Each row was made from one small tree. The marks that hang from a mark follow it in brackets, in the order of their numbers. Every link used is in the known rows. Write each row's tree.
Known rows:
J_586[J_406[J_985[J_843[J_399 J_575]]]]: [-1.99  4.37  5.96  0.73 -3.60 -3.38  0.17  0.82 -1.72 -2.12 -2.84 -0.22
  1.86  0.08  1.30  1.98 -2.05  4.32 -1.10 -0.69]
J_406[J_586 J_985[J_843[J_575]]]: [-0.40  1.35  4.97 -1.24 -2.35 -3.06  0.92 -1.89 -1.20 -1.59 -1.88  0.16
  3.20  0.22  1.69  0.86 -1.86  5.51 -0.40 -1.04]
J_406[J_586[J_843[J_985]]]: [-2.87 -1.63  4.43 -2.36 -3.26 -1.80  1.29 -1.44 -1.43 -0.88 -0.46 -0.76
  1.93  1.54  1.00  0.17 -2.66  2.76 -1.15  0.47]
J_575[J_843[J_586]]: [ 1.85  0.30  2.67 -1.11 -3.98 -1.60 -1.81 -0.70  0.86 -1.43  0.21 -0.04
 -0.37  0.89 -2.15 -3.85 -2.04 -2.02 -0.27 -1.63]
J_843[J_399 J_575 J_586 J_985[J_406]]: [ 0.15  1.34  2.89 -0.86 -4.17 -4.19  2.96  3.01  0.01 -2.88 -0.34  1.40
 -0.47  3.26  0.12 -1.46 -4.66  0.87 -1.17  0.33]
J_406[J_586 J_985[J_843[J_399 J_575]]]: [-0.82  2.72  6.37 -1.59 -3.26 -4.44  1.49 -0.21 -0.08 -2.19 -1.89  0.85
  2.65  0.26  1.76  1.59 -2.06  5.96 -0.45 -0.76]
J_843[J_399 J_575 J_586 J_985]: [-0.33  1.36  4.27 -2.36 -4.33 -6.52  1.95  3.74  1.77 -2.33 -0.65  1.71
 -0.71  3.82  0.05 -2.12 -3.95  0.57 -1.52  0.78]
J_586[J_406]: [-2.47  2.24  3.10 -0.03 -4.30  0.09 -0.28 -1.02 -1.49 -0.81 -1.11 -1.15
  1.56  0.29 -0.46 -0.24 -1.86 -0.32 -0.71  0.19]
J_985[J_406 J_843[J_399 J_575]]: [-0.34  3.07  3.72 -0.57 -4.74 -2.27  2.18  0.64 -0.89 -2.43 -2.78  0.23
  2.29  0.76  0.74  1.58 -3.80  2.07 -1.46 -1.90]
J_842[J_399[J_843]]: [ 0.93  0.75  2.23 -2.11 -5.47  1.47  0.02 -1.64 -0.68  0.70 -0.45 -1.20
  0.52  0.51 -1.93 -3.07 -2.33  0.00 -0.80 -0.22]
J_842[J_399]: [-0.87  0.23  1.37 -1.28 -5.55  0.97  0.78 -1.34  0.23  0.17 -0.55 -0.33
  0.59  0.89 -0.83 -1.40 -2.14  0.22 -1.03  0.04]
J_399[J_843[J_586 J_985]]: [ 1.66 -0.27  3.17 -2.84 -3.21 -2.92 -0.24  0.20 -1.15 -0.50  0.12 -0.53
 -1.05  2.57 -2.03 -4.89 -3.14 -0.41 -0.27  0.45]
J_985[J_406[J_586]]: [-0.71  0.56  2.03 -0.75 -3.63  1.62  2.05 -2.62 -1.73 -1.58  0.34 -0.43
  2.51  0.17  0.05  0.13 -2.38  1.74  0.17 -0.49]
J_985[J_406[J_586] J_843[J_399]]: [-0.51  1.77  4.26 -1.23 -3.32 -0.24  1.98 -2.02 -2.55 -2.76 -1.32 -0.03
  1.96 -0.23  0.07  2.08 -2.48  2.85 -0.52 -1.42]
J_843[J_575 J_985]: [-1.39  0.45  3.07 -2.31 -4.33 -4.48  1.74  2.05  0.80 -0.68 -1.38  0.29
  1.99  3.10  0.80 -1.82 -4.08  0.94 -1.64  0.18]
J_985[J_406 J_843[J_575]]: [-0.24  1.92  2.45 -0.21 -4.18 -0.99  1.76 -0.86 -1.79 -1.83 -2.81 -0.33
  3.10  0.48  0.57  0.71 -3.34  1.81 -1.28 -2.15]
J_842[J_399[J_843[J_985]]]: [ 0.55 -0.64  2.32 -2.54 -4.89 -0.19  0.72 -0.50 -1.38  0.97 -0.29 -1.14
 -0.11  2.14 -2.04 -3.89 -3.40  0.22 -1.03  0.48]
J_575[J_843[J_399 J_586[J_406] J_985]]: [-0.11  1.29  4.50 -0.17 -3.35 -3.13 -1.08  2.18 -0.52 -2.69  0.04  0.03
 -2.19  2.13 -2.38 -2.82 -2.62 -1.90 -1.15 -0.21]
J_985[J_843[J_575]]: [-0.58  1.83  3.88 -2.01 -4.21 -3.26  0.67 -0.01 -0.09 -1.16 -3.05 -0.19
  2.84  0.99  0.64 -0.07 -2.86  1.28 -1.65 -1.63]
J_406[J_586[J_843] J_985]: [-2.56  0.05  4.63 -0.63 -3.31 -0.50 -0.07 -3.39 -1.59 -0.40  0.04 -1.03
  2.77 -0.31  1.72  1.14 -1.18  5.28  0.43  0.12]
J_985[J_406 J_843]: [-0.29  0.94  1.86 -0.30 -3.83  0.87  0.57 -2.57 -3.03 -1.15 -1.99 -1.14
  1.85 -0.10 -0.28  0.51 -2.67  1.19 -0.77 -1.97]

Which tree is each row?
[ 0.35  2.99  4.72  1.37 -3.42 -1.75 -2.50  0.18 -0.69 -2.37  0.46 -0.10
 -1.24  0.00 -1.61 -1.73 -1.13  0.86  0.31 -0.70]
J_575[J_843[J_399 J_586[J_406[J_985]]]]
[ 1.59  0.27  2.66 -0.29 -3.72 -2.16  0.24  1.54 -0.49 -2.62  0.72  0.48
 -1.52  2.19 -2.05 -2.97 -3.93 -1.27 -0.59 -1.25]
J_575[J_843[J_399 J_586 J_985[J_406]]]
[ 1.12 -0.65  0.87 -0.89 -4.75  2.26  1.93 -1.28 -2.88  0.12 -0.13 -1.24
  0.07  1.64 -2.12 -3.20 -3.98  0.35 -0.98 -0.08]
J_842[J_399[J_843[J_985[J_406]]]]
[-1.92  1.86  4.70 -0.65 -5.11 -1.05  3.24 -0.20 -0.56 -2.77 -0.59  0.31
  3.44  0.46  1.84  2.75 -3.33  3.28 -1.17 -0.69]
J_985[J_406[J_586[J_843[J_399 J_575]]]]
[-1.97  2.49  4.06  1.17 -2.60 -0.34 -1.43 -2.35 -3.59 -0.80 -2.29 -1.70
  1.33 -0.70  0.23  1.00 -1.02  3.70 -0.19 -0.71]
J_586[J_406[J_985[J_843]]]
[ 0.75  0.07  2.80 -2.54 -5.32 -1.94  1.93  1.07 -0.08 -0.01 -1.14 -0.32
  0.81  2.64 -1.24 -3.79 -4.02  0.86 -2.08  0.47]
J_842[J_399[J_843[J_575 J_985]]]
[-0.90  0.74  4.59 -1.22 -1.91 -1.28 -0.05 -3.62 -2.31 -0.80 -1.37 -0.65
  2.19 -0.40  0.89  0.67 -1.02  5.23  0.37 -0.74]
J_406[J_586 J_985[J_843]]
[-2.55  0.99  3.86 -0.64 -5.45 -2.93  2.90  2.18 -0.85 -1.92 -1.25 -0.21
  2.21  2.46  1.70  1.44 -4.76  2.31 -1.96 -0.54]
J_586[J_843[J_399 J_575 J_985[J_406]]]
[-4.43  1.42  5.33 -0.54 -4.54 -2.14  0.37  0.98 -2.05 -1.50 -1.31 -1.14
  0.56  1.80  0.82  1.31 -2.99  1.39 -1.95  0.82]
J_586[J_406 J_843[J_399 J_985]]
[-0.55  0.70  3.79 -2.42 -3.77 -4.47  0.86  2.07  0.70 -1.61  0.12  0.84
 -1.86  3.24 -0.59 -2.37 -3.30  0.21 -0.75  0.87]
J_843[J_399 J_586 J_985]
[ 1.15  2.89  3.41 -0.56 -4.09 -2.92  1.81  0.96 -1.04 -3.54 -2.28  0.92
  0.31  1.21 -0.06  0.49 -3.42  1.55 -1.25 -1.66]
J_985[J_406 J_843[J_399 J_575 J_586]]
[ 2.53  0.40  1.96 -2.00 -4.82  0.77 -0.33 -1.44 -0.78 -0.18  0.00 -0.56
 -1.47  1.01 -2.83 -4.27 -2.03 -0.51 -0.58  0.24]
J_842[J_399[J_843[J_586]]]
[-1.12  2.08  5.95 -1.65 -2.55 -2.56  0.37 -1.97 -1.21 -1.57 -1.27 -0.10
  1.57 -0.39  1.06  1.32 -1.24  5.36  0.22 -0.70]
J_406[J_586 J_985[J_843[J_399]]]
[-0.87  3.46  5.42 -1.19 -4.11 -4.78  0.51  0.71  0.16 -1.40 -2.44  0.52
  2.10  0.55  1.61  0.99 -2.69  4.62 -0.76 -1.09]
J_406[J_985[J_843[J_399 J_575]]]
[ 0.41 -0.58  1.03 -0.24 -2.94 -0.96  1.37 -0.24 -2.13 -1.55  0.23 -0.13
 -0.95  2.53 -0.96 -2.29 -3.46  0.08 -0.47  0.27]
J_843[J_586 J_985[J_406]]
[ 2.18 -0.22  1.87 -1.18 -3.25 -0.60  0.77 -0.38 -2.78 -0.83  0.18 -0.85
 -0.76  2.18 -2.18 -4.11 -3.66 -0.18 -0.08 -0.02]
J_399[J_843[J_586 J_985[J_406]]]
[-2.48 -0.90  2.07 -0.30 -4.31  0.34  1.22 -1.15 -2.92 -0.50 -0.60 -1.54
  1.86  1.53  0.62  0.34 -3.85  1.52 -1.17 -0.34]
J_586[J_843[J_985[J_406]]]
[-2.70  2.54  5.33 -1.97 -6.32 -3.57  1.03  1.47  1.57 -1.45 -1.71  0.07
  2.82  1.26  1.75  1.33 -3.45  1.78 -1.86 -0.43]
J_586[J_843[J_399 J_575]]
[ 0.06  2.88  3.98 -2.11 -5.14 -4.78  1.19  2.60  2.37 -2.32 -0.73  1.51
  0.10  2.23  0.13 -1.29 -3.06  0.31 -0.97  0.11]
J_843[J_399 J_575 J_586]
[-3.61  1.84  4.17  1.68 -4.06  0.68 -1.49 -2.38 -3.07 -0.24 -0.96 -1.98
  1.94 -0.64  1.04  1.59 -1.23  3.51 -0.17  0.24]
J_586[J_406[J_985] J_843]
[ 2.03 -0.90  1.94 -2.27 -3.95 -0.76  0.28 -0.31 -1.48 -0.27  0.05 -0.40
 -2.43  2.57 -2.89 -5.14 -2.97 -0.32 -0.91  0.82]
J_842[J_399[J_843[J_586 J_985]]]
[-3.02  0.49  6.29 -2.68 -4.37 -4.92  2.84  1.80  0.52 -2.17 -1.03  0.48
  2.41  2.46  1.92  1.12 -3.71  3.29 -1.95  0.62]
J_406[J_586[J_843[J_399 J_575 J_985]]]
[ 0.87  0.86  2.64 -1.41 -4.41 -1.85  2.34  0.99 -1.52 -0.66 -0.87 -0.68
  2.36  2.21 -0.48 -2.79 -4.82  0.90 -1.01 -0.53]
J_399[J_843[J_575 J_985[J_406]]]
[-4.13  3.05  5.18 -0.05 -5.25 -0.68 -0.39 -0.12 -1.56 -1.52 -1.28 -1.26
  1.34  0.11  0.60  2.09 -1.99  1.02 -1.30  0.08]
J_586[J_406 J_843[J_399]]
